Each row was made from one small tree. The marks that hang from a mark follow it in brackets, in alphabetical order. Every link used is in the known rows. Write each row's tree.
Known rows:
sufe{dute{zego}}: [  2.1  50.1  -6.7 -11.8  20.4  28.8  -8.1  44.3 -38.7 -42.7  -0.2   8.9
 -51.5 -33.0  13.4 -30.3  41.3  23.7  -9.2 -20.6   0.9  -0.9]
sufe{dute{laduvar moru zego}}: [  3.9  31.3  10.0 -37.6  30.1  14.2 -36.3  38.0 -45.9 -11.6   6.4   9.3
 -33.1 -11.1  -9.6 -39.5  41.7  12.7 -16.6 -11.2  16.0 -29.8]
para{dute sobit}: [  7.8  29.0 -25.5  45.6  -8.1  32.4  -9.6  17.8  26.3  22.7 -21.8   7.8
 -18.1 -25.0  -1.6 -16.3  15.7   6.4   2.3  16.0  -5.5  53.4]
dute{laduvar moru zego}: [ -0.4  30.2  -2.6 -23.9  26.0  -0.1 -20.2  31.1 -11.2  -8.4  17.5   1.9
 -27.2 -17.0  -7.7 -18.9  13.0  -4.7 -26.2  -9.8  27.0 -12.8]
para{dute{laduvar zego} sobit}: [ 19.1  27.9   4.8   5.4   5.7  40.6  -9.9  12.6  16.2  15.6  -3.5 -18.0
 -45.9 -29.1 -26.2 -26.3   2.9 -24.9   0.8  -2.1  31.1  14.5]
sobit{para{dute{zego{momez}}}}: [ 15.0  30.6 -10.1  44.6  -8.1  26.0  21.6  15.4  45.2  -9.1  -8.7  -8.4
   5.2 -27.6   9.9 -20.5   8.9 -22.2   1.8 -11.5  36.2  38.9]
moru{dute}: [-12.5  35.9 -33.6  25.3  18.0  18.4  -1.9  16.3 -13.9  -6.7 -12.1   6.1
   5.2 -20.1  13.3 -33.4  16.4  25.1 -13.3   2.2 -11.5   9.9]
sobit{para}: [-10.8  37.9 -18.7  70.1  16.7   9.9  17.6  25.9  18.5  16.6  -4.0  11.6
 -14.1   8.3   2.2  12.8  14.0   7.2 -17.5 -20.2  -4.7  23.5]
moru{dute{para{sobit} zego}}: [ 11.4  44.3 -37.6   8.8  31.2  43.8   2.2   9.6  -9.5 -25.2   0.3  11.0
 -45.0  -9.4  -8.9 -27.4  83.3  35.0  -7.6   7.1  29.2 -37.2]
sufe{dute{laduvar moru para}}: [  0.0  17.0  -9.2   0.9  50.8   9.7 -45.1  32.6 -41.8  20.8 -10.1  38.3
 -21.3  14.6  -4.0 -36.6  63.4  40.6  -0.9  16.5  14.1 -25.7]
momez{zego{dute{laduvar para sufe}}}: [-14.1 -30.8 -15.3  64.1  -7.7 -11.6 -27.0  26.1  -4.4  42.0  10.7  40.2
  13.1  12.1  38.3  13.5 -15.3  40.6   2.0 -19.8  22.9  25.8]
moru{dute{laduvar}}: [ -9.4  23.2 -12.6  18.6  26.6  16.3  -9.0  11.1 -19.7  25.3  -6.5  -3.9
   4.5 -11.6  -2.3 -40.8  -1.9   9.1 -13.5  -5.8  -3.9  -5.5]
sufe{dute{laduvar para zego{momez}}}: [ 12.0  23.7   2.6  -2.8  35.6  35.0  -8.8  37.2 -34.6  -0.7   4.8  15.7
 -36.0 -17.9  14.8 -55.1  59.1  13.8  20.7 -27.9  40.6 -24.5]
sufe{dute{laduvar moru para zego}}: [  8.4  29.9  -2.0 -34.5  51.2  17.2 -38.3  31.9 -45.5 -15.9   4.1  24.8
 -49.3   1.5  -8.0 -36.3  69.6  26.9  -6.6   6.0  38.7 -47.9]
zego{dute{sufe}}: [-22.1   2.2 -31.3  52.1 -16.7  -8.2 -14.3  24.6   3.8   2.0   1.6  19.9
  -4.3  -2.0  19.2  21.2 -15.5  58.0 -22.1 -10.3  -5.4  51.7]
sufe{dute{moru}}: [ -6.5  28.5 -22.2   4.0  18.3   5.2 -38.9  42.0 -36.1  -6.5  -8.8  33.5
  -6.8  -6.0  12.5 -29.3  53.1  45.6 -15.8   8.2 -19.0   8.5]
sufe{dute}: [ -7.4  38.9 -14.0  22.3  20.1  19.3 -15.2  43.6 -36.2  -6.6 -13.0  22.7
 -29.7 -19.9  17.7 -27.3  34.2  34.5  -3.2 -12.8 -23.3  19.2]
moru{dute{laduvar para sufe zego}}: [  3.9  11.6 -11.6 -13.9  29.9  28.6 -23.0  -8.2 -15.3  -8.6  -8.0   0.3
 -26.1  21.3 -11.3 -26.8  27.8  24.0 -11.8   6.8  45.3 -49.3]
momez{zego}: [-14.1  24.2 -22.7  52.4  -9.1  -0.3  -6.7  38.5  -8.0  10.7   5.0  31.6
  13.4 -32.2  51.5 -13.1  -5.1   2.6   2.6 -30.1 -15.7  41.0]
dute{moru sufe zego}: [ -3.9  20.6 -24.6 -15.2 -10.1  -1.0 -31.7  19.2  -2.9 -30.2   3.2  13.6
 -15.4  11.9   9.8  -1.9  21.2  27.8 -29.4   5.4  19.8  -0.6]
sobit{para{dute}}: [  2.7  32.4 -18.5  64.9   7.2  19.6   5.4  11.9  40.7  15.4 -28.7   4.2
  -3.2  -7.9  -4.8   1.4  -4.2 -10.2  -6.3  12.2   4.5  51.2]
dolas{laduvar}: [-22.0  54.0 -28.0  50.6   5.0   7.8 -11.5  38.7 -13.9  -6.2   3.3  20.7
 -35.6   4.2   9.4 -24.3  -3.4 -17.3   4.0  -3.4 -44.7  44.9]
zego{dute{laduvar moru sufe}}: [-19.5 -21.7 -18.9  24.1  -4.2 -23.3 -40.8  21.7  -2.2  28.9  11.7  20.8
  14.7  21.5   0.9  11.7 -18.2  49.8 -31.3   2.1  13.9  23.6]
dute{laduvar}: [-11.7  26.2  -4.1  27.6  26.1   6.0  -5.9  31.3  -9.5  31.5   1.5   4.0
 -21.7 -12.4   0.6 -18.7 -14.6  -1.2  -5.2 -19.5  -2.9  21.1]
dute{moru para sufe zego{momez}}: [  4.8   6.1 -37.4  -0.5  -7.3   5.9 -29.8  12.0   5.8 -16.6   2.4  32.7
   3.7  17.5  28.6 -17.5  53.9  40.4  -3.7   3.7  51.9  -6.5]

Write each row's tree:
[  8.9  39.2   7.0 -14.3  55.5  32.5 -17.5  34.0 -44.3 -15.8   2.1  14.1
 -68.7 -10.9  -4.9 -33.8  56.3  21.6   3.6 -12.9  31.8 -33.3]
sufe{dute{laduvar para zego}}
[  1.8 -11.7 -10.7   8.1 -14.1   2.0 -59.1  -3.1  14.3  36.6 -31.9   7.2
  21.7  20.6  -8.2 -19.7 -24.6   8.3 -13.8  33.8  17.9  31.0]
para{dute{laduvar moru sufe}}
[-19.5 -11.7  -8.8  42.5  -4.8  -8.1 -19.4  26.9   0.9  30.3   6.3   9.4
  -5.7  10.2   4.7  15.3 -31.3  35.5 -21.4 -16.2   6.5  35.1]
zego{dute{laduvar sufe}}
[  1.5  -2.6  -2.5  -7.4  -8.9  27.5 -16.6  -1.6  -6.9  11.5  -0.8 -13.9
  24.3   7.0  15.1 -51.3   2.1   6.8  -8.2 -25.6  36.5 -20.5]
moru{dute{laduvar sufe zego{momez}}}
[ -1.8  12.8   0.4 -19.5   8.6  24.5 -22.5  -2.9 -16.7  -4.6  -5.7 -17.3
  -7.0  14.4  -6.1 -30.4  -1.6  12.0 -21.4  -4.4  25.2 -31.7]
moru{dute{laduvar sufe zego}}
[ -3.3  15.5   1.7  -4.0  27.1   4.8 -44.0  36.9 -44.8  27.9  -6.6  24.7
  -7.6   5.9  -1.3 -39.6  34.7  27.4 -11.9   0.3  -8.6  -6.6]
sufe{dute{laduvar moru}}
[ 12.4  31.9 -12.2  -1.4  39.2  46.5  -4.6   4.4 -14.5   4.6   4.2   0.0
 -44.1   2.0 -24.2 -35.6  65.7  16.1  -9.2  -2.9  39.6 -54.9]
moru{dute{laduvar para{sobit} zego}}
[ -7.6  10.3 -54.7  50.2  13.4  -3.0 -13.0  31.1   4.7  10.8  17.6  47.5
 -18.4   1.0  -4.7  15.4  65.2  73.5 -19.8  18.1  19.8  15.4]
zego{dute{moru para{sobit}}}
[  3.4  15.1 -28.4  19.1  -2.0  21.0  -6.6  17.7   8.5 -19.9  -2.0  20.1
 -16.9   5.9  33.7 -18.6  38.0  29.4   7.5 -16.0  47.0   2.6]
dute{para sufe zego{momez}}
[ 13.9  10.2  -3.2 -10.5  -5.7  12.1 -22.5  14.2  17.0   7.5   4.5  -5.8
  22.8 -36.9   8.8 -52.1  -6.3 -21.5   3.9   5.3  45.5  23.2]
para{dute{laduvar moru zego{momez}}}
[  4.0  18.0 -22.5  33.2  33.4  35.2 -10.8   3.8 -10.8  40.3 -11.4  13.7
 -17.5  16.9 -16.8 -35.6  54.6  30.1  -2.0   8.1  16.7 -32.5]
moru{dute{laduvar para{sobit}}}
[  2.7 -11.3 -20.6  21.2   3.9  12.0 -50.9   5.1   4.3  54.2 -12.5  38.2
 -14.5  63.7 -15.5  -0.1  51.8  40.2 -15.1  19.2  27.4 -20.3]
dute{laduvar moru para{sobit} sufe}
[  2.5  28.4 -25.9   6.8  13.7  18.1 -12.6  12.3   0.7 -34.4  -6.7  18.2
 -53.3  11.5  10.1   2.0  33.9  34.0  -7.2   2.5  37.7  -6.7]
dute{para sufe zego}
[  4.0   7.9 -12.4 -21.6  24.2   4.5 -41.2   6.6  -9.2  -5.2   0.7  20.4
 -31.7  36.2  -8.4  -6.7  31.7  24.3 -18.0  12.3  53.5 -33.2]
dute{laduvar moru para sufe zego}
[  6.4  28.3 -40.2   3.5  16.9   6.3  -6.3  32.7   2.3 -28.2  14.4  28.3
  -7.0 -21.6  25.0 -30.8  61.1  27.4   1.6  -3.3  48.6  -4.5]
dute{moru para zego{momez}}
[  4.7  10.4  -2.7  39.7  14.6   6.0 -23.2   4.1  33.4  43.8 -19.1   6.3
  17.4  15.9 -25.7  -8.6  -8.1 -16.0 -19.8  21.7  20.8  25.2]
sobit{para{dute{laduvar moru}}}
[  9.1  -3.3 -30.7  25.3 -34.8  16.9 -53.1  -3.4  28.9  26.0 -34.5  22.2
  14.0  26.8  -5.7  -5.4  24.2  29.5 -14.5  39.5   8.3  37.2]
para{dute{moru sufe} sobit}
[ -6.2 -12.7 -51.4  48.4 -10.2  -3.6 -37.1  16.1  13.7  18.6   3.4  49.2
  -6.8  37.6  -2.8  27.6  58.7  84.6 -22.9  20.9  20.8  11.2]
zego{dute{moru para{sobit} sufe}}
[ 16.0  34.6   5.7  -5.7  43.3  47.8 -18.9  33.8 -35.7   8.1   2.1  14.2
 -77.3   4.5 -22.0 -31.6  82.6  22.7   3.0 -15.8  29.5 -44.4]
sufe{dute{laduvar para{sobit} zego}}
[ -9.9 -15.0 -32.2  46.1  19.3 -18.9 -13.6  33.5   2.4  36.3  26.5  37.4
  24.1  -9.4  17.9 -18.1  21.7  47.9  -2.3  -4.2  40.2  21.3]
zego{dute{laduvar moru para} momez}
[ 11.4   0.0  -1.7 -27.5  -8.3  11.2 -49.4  -1.7  14.0   0.9 -14.7  -5.8
  -4.5   7.4 -12.2 -19.1 -16.6  -3.3 -17.3  26.5  40.1  10.8]
para{dute{laduvar moru sufe zego}}
[ 10.7  13.3 -17.4  10.9 -16.5  12.7 -28.6  -6.7  39.7 -15.3 -19.4   1.0
   3.4  28.5 -12.7  11.2  14.0   5.2 -28.8  27.2  36.2  11.4]
sobit{para{dute{moru sufe zego}}}
[-14.0 -21.7 -29.7  31.8  14.1 -22.4 -42.2  14.6  -2.1  24.5   7.8  38.0
   2.4  34.2  -1.1  12.8  11.6  63.3 -22.8  15.2  35.6   5.1]
zego{dute{laduvar moru para sufe}}
[  4.1  40.1  18.8 -18.9  33.8  28.0 -15.9  40.4 -45.4  -9.4   1.3  -2.3
 -55.8 -24.2  -1.2 -37.4  26.7   4.6  -8.2 -29.5  10.0 -18.2]
sufe{dute{laduvar zego}}
[ 13.7  -0.3 -28.9  -3.3 -35.8  12.6 -34.4   5.8  28.8 -14.4 -11.5   5.9
  30.3 -12.7  24.7 -32.5   5.8  10.6  -3.1  19.3  38.1  35.1]
para{dute{moru sufe zego{momez}}}
[ -6.9   1.8 -11.8  31.2  21.5  11.9 -28.6   8.1  -0.3  33.3 -18.6  22.2
 -29.5  34.7   0.5  -4.6   8.8  25.9  -2.8   3.3  23.6  -0.2]
dute{laduvar para sufe}
[  2.3  23.1  -6.5   0.4  14.4  26.4   4.2  16.8 -14.5   1.4  14.1 -18.8
  14.0 -31.3  13.1 -61.7   9.7  -8.2  -0.8 -29.6  30.9 -17.9]
moru{dute{laduvar zego{momez}}}
[  3.1  10.9 -16.4  63.0 -15.6  16.8 -15.6  -4.9  44.2  22.6 -40.5   6.4
   8.2  28.7  -3.8  14.3 -10.8   6.1 -11.1  16.4   8.0  47.9]
sobit{para{dute{sufe}}}
[  3.6  41.1 -37.5 -10.6  36.1   2.9 -16.0  28.4  -7.6 -44.1  12.5  27.8
 -40.5 -14.3   7.5 -11.2  58.3  30.2 -15.1  13.0  39.6 -13.5]
dute{moru para zego}
[-10.0   0.4 -11.7  15.8   1.9  15.9 -30.8  -4.3 -14.2  32.4 -20.8  -2.7
  16.6  26.3  -0.1 -28.6 -10.8  21.4 -17.2   1.5   2.2  -9.1]
moru{dute{laduvar sufe}}
[  8.2  43.3 -25.3 -27.4  38.4  19.8 -29.4  36.7 -38.9 -44.7   2.6  33.7
 -49.5 -10.3   6.1 -29.2  88.8  48.3  -8.9  14.0  26.4 -30.9]
sufe{dute{moru para zego}}
[ 19.1   3.5   7.1   1.5 -23.0  42.1 -28.6  -3.1  22.6  22.0 -18.6 -14.2
 -33.1   7.3 -24.7 -14.5  -3.6 -10.9  -7.6   5.3  34.7  12.7]
para{dute{laduvar sufe zego} sobit}
[-17.6 -14.1 -34.6  65.6 -31.7  -8.0  -5.0  28.5  15.3  17.4   9.9  19.9
  28.0  -7.2  41.8   1.2 -10.3  54.9  -5.6 -26.0   3.1  59.2]
zego{dute{sufe} momez}
[ 23.3  18.1 -26.4   8.7 -25.0  25.7 -19.6  19.5  30.3  -0.9  -2.4   7.5
  10.8 -30.5   6.7 -39.2  43.3   2.7   1.6   8.5  33.9  30.4]
para{dute{moru zego{momez}} sobit}
